Each row comes from the steps of one walk. Every step used is in the known rows, and no mark comes twice. Write the walk behind each row, first mark first.
In the rows, 128 means zero.
Known rows
fabi/rimuz/penuv/femin/ginub: [150  79 163 131  88 147 120 138 193 118 101 128 139  62  75 108 164  97
 148 125 106]
fabi/rimuz/ginub: [160  91 138 150 121 153 103 157 156 147 139 169 113  76 104 137 142 136
 124  91 154]
rimuz/penuv/femin: [136  90 148 125 104 152  90 150 200 129 102 125 140  61  88 129 153  99
 154 128 104]
lona/femin/fabi/rimuz/penuv: [162  88 120  99  99 167  90 173 169 149 115 160 106  48 117 135 127 112
 146 108 139]
lona/femin/fabi/rimuz/ginub: [177  87 123 146 131 172 118 158 171 141 141 172 122  74 109 139 157 148
 128  93 161]
teve/ginub: [148  80 148 127 119 147 127 153 172 136 153 106 125  85 130 106 158 134
 148 121 128]
ginub/teve: [127  81 167 159 135 136 119 141 170 155  94 148 148  68 126 133 139 161
 143 116 122]
penuv/femin/ginub/rimuz/fabi: [109  64 148 126 138 135  91 157 201 126 125 182 132  53 109 104 142 141
 161  85 145]
penuv/rimuz: [126  80 140 143 132 132 130 166 167 137 104 148 123  87 118 119 131 118
 151  93  93]
rimuz/ginub/femin: [125  88 157 155 149 159 134 137 189 153 115 112 123  50 112 107 133 155
 133 122 125]
penuv/femin/ginub: [143  78 166 148 104 144 148 127 199 116 105 111 154  74  79 104 176 106
 149 131 105]
teve/ginub/rimuz/penuv: [131  77 139 104 108 143  77 170 191 153 131 137 104  46 134 115 117 130
 179  96 147]
femin/lona: [142  79 128 118 113 156 161 137 157 129 120 115 176  81 127 106 118 117
 145 111 127]
femin/penuv: [104  81 155 135 112 146 161 155 151 140 114 126 149  67 101 132 108 139
 121 135 107]
teve/ginub/femin: [122  80 168 134 134 158 141 136 182 149 126  93 127  55 121  90 146 154
 138 139 110]
lona/femin/penuv/rimuz/fabi: [110  57 136 122 149 141 107 181 171 115 112 178 131  64 112 115 121 143
 129  96 105]
fabi/rimuz: [141  94 149 127  97 148 107 156 128 156 119 175 118  71 102 132 141 118
 119 106 137]
lona/femin/penuv/rimuz: [120  64 152 141 133 146 149 167 157 123  94 143 146  73 104 120 128 144
 127 115  88]
lona/femin: [157  74 140 133 141 167 120 148 164 133 112 106 145  56 120 119 181 144
 124 132 156]
fabi/rimuz/ginub/teve: [147  82 166 168 133 142 102 146 163 154 106 180 138  68 114 141 141 173
 131  99 137]
lona/femin/fabi/rimuz/ginub/teve: [162  76 154 165 143 158 111 146 174 148 106 181 146  63 118 142 155 183
 131 103 146]
fabi/rimuz/penuv: [145  92 136 102  89 148  74 173 156 156 113 157  97  51 111 133 113 100
 141 105 131]
ginub/rimuz/penuv/femin: [126  85 154 126 107 149  82 150 205 135 102 141 141  51  92 127 150 113
 167 115 119]

Which walk is each row?
[127  78 144 121 125 165 169 126 166 135 106 104 176  63 123  91 114 134
 140 125 114]	ginub/femin/lona
[122  73 155 129 124 140 112 152 181 152 146 145 127  65 135 106 147 161
 173  93 159]	teve/ginub/rimuz
[114  69 128 125 149 130  94 180 179 126 119 182 115  73 122 114 123 124
 146  79 109]	penuv/rimuz/fabi
[152  94 120  99  92 159  92 174 169 156 118 165 101  54 117 137 112 104
 153 102 130]	femin/fabi/rimuz/penuv
[ 94  62 143 125 147 136 113 176 176 125 109 178 126  60 110 109 105 142
 132  95  90]	ginub/femin/penuv/rimuz/fabi
[142  80 161 172 147 140 111 142 181 150 107 156 144  69 123 137 141 173
 142 104 134]	rimuz/ginub/teve
[129  77 143 112 104 139  91 161 197 150 112 138 108  41 122 112 115 118
 179  97 145]	femin/ginub/rimuz/penuv
[143  90 115 124 121 168 134 153 224 139 119 153 142  66 111 134 145 123
 182 108 121]	ginub/rimuz/penuv/femin/fabi
[103  79 172 144 121 160 157 147 155 145 108 139 142  50  88 121 105 164
 105 137 104]	fabi/rimuz/ginub/femin/penuv
[137  72 181 157 117 138 119 131 198 133  79 139 158  59  99 119 156 146
 152 127 102]	rimuz/penuv/femin/ginub/teve
[153  82 159 168 134 152 111 142 182 146 104 189 150  70 106 144 153 173
 138 101 128]	penuv/femin/fabi/rimuz/ginub/teve
[135  72 177 163 126 132 138 132 182 143  89 139 153  66 115 116 149 155
 147 120 115]	femin/ginub/teve
[107  73 151 142 123 134 152 168 157 131  98 152 138  83 105 122 108 131
 135 108  75]	femin/penuv/rimuz
[147  64 178 160 134 145 133 130 181 134  84 130 161  58 114 113 170 167
 138 129 128]	lona/femin/ginub/teve
[117  58 141 121 145 141  91 161 193 128 126 176 129  47 121 100 145 151
 154  87 161]	lona/femin/ginub/rimuz/fabi
[152  96 125 123 103 163 134 158 150 156 127 188 122  78 110 137 140 124
 135 102 135]	femin/fabi/rimuz
[144  71 142 107 101 162 127 138 187 115 118 123 184  68 110 102 132 120
 164 112 119]	teve/ginub/rimuz/penuv/femin/lona
[140  73 184 153 107 139 112 133 184 135  79 158 155  58  92 121 156 146
 144 122 104]	fabi/rimuz/penuv/femin/ginub/teve
[141  95 136 125 110 169 140 151 156 161 117 179 123  65 108 126 137 136
 131 110 126]	ginub/femin/fabi/rimuz
[138  75 138 110 103 161 128 137 185 120 106 128 186  64 107 108 125 113
 162 110 120]	ginub/rimuz/penuv/femin/lona
[165  82 106 130 145 180 161 152 195 137 127 128 146  70 131 128 167 143
 153 121 147]	lona/femin/fabi
[149  82 133 161 144 142 118 163 184 133 128 150 117  86 115 127 134 136
 147  81 123]	penuv/rimuz/ginub
[145  93 127 100  98 163  97 169 174 158 111 161 101  46 115 129 111 112
 149 110 124]	ginub/femin/fabi/rimuz/penuv
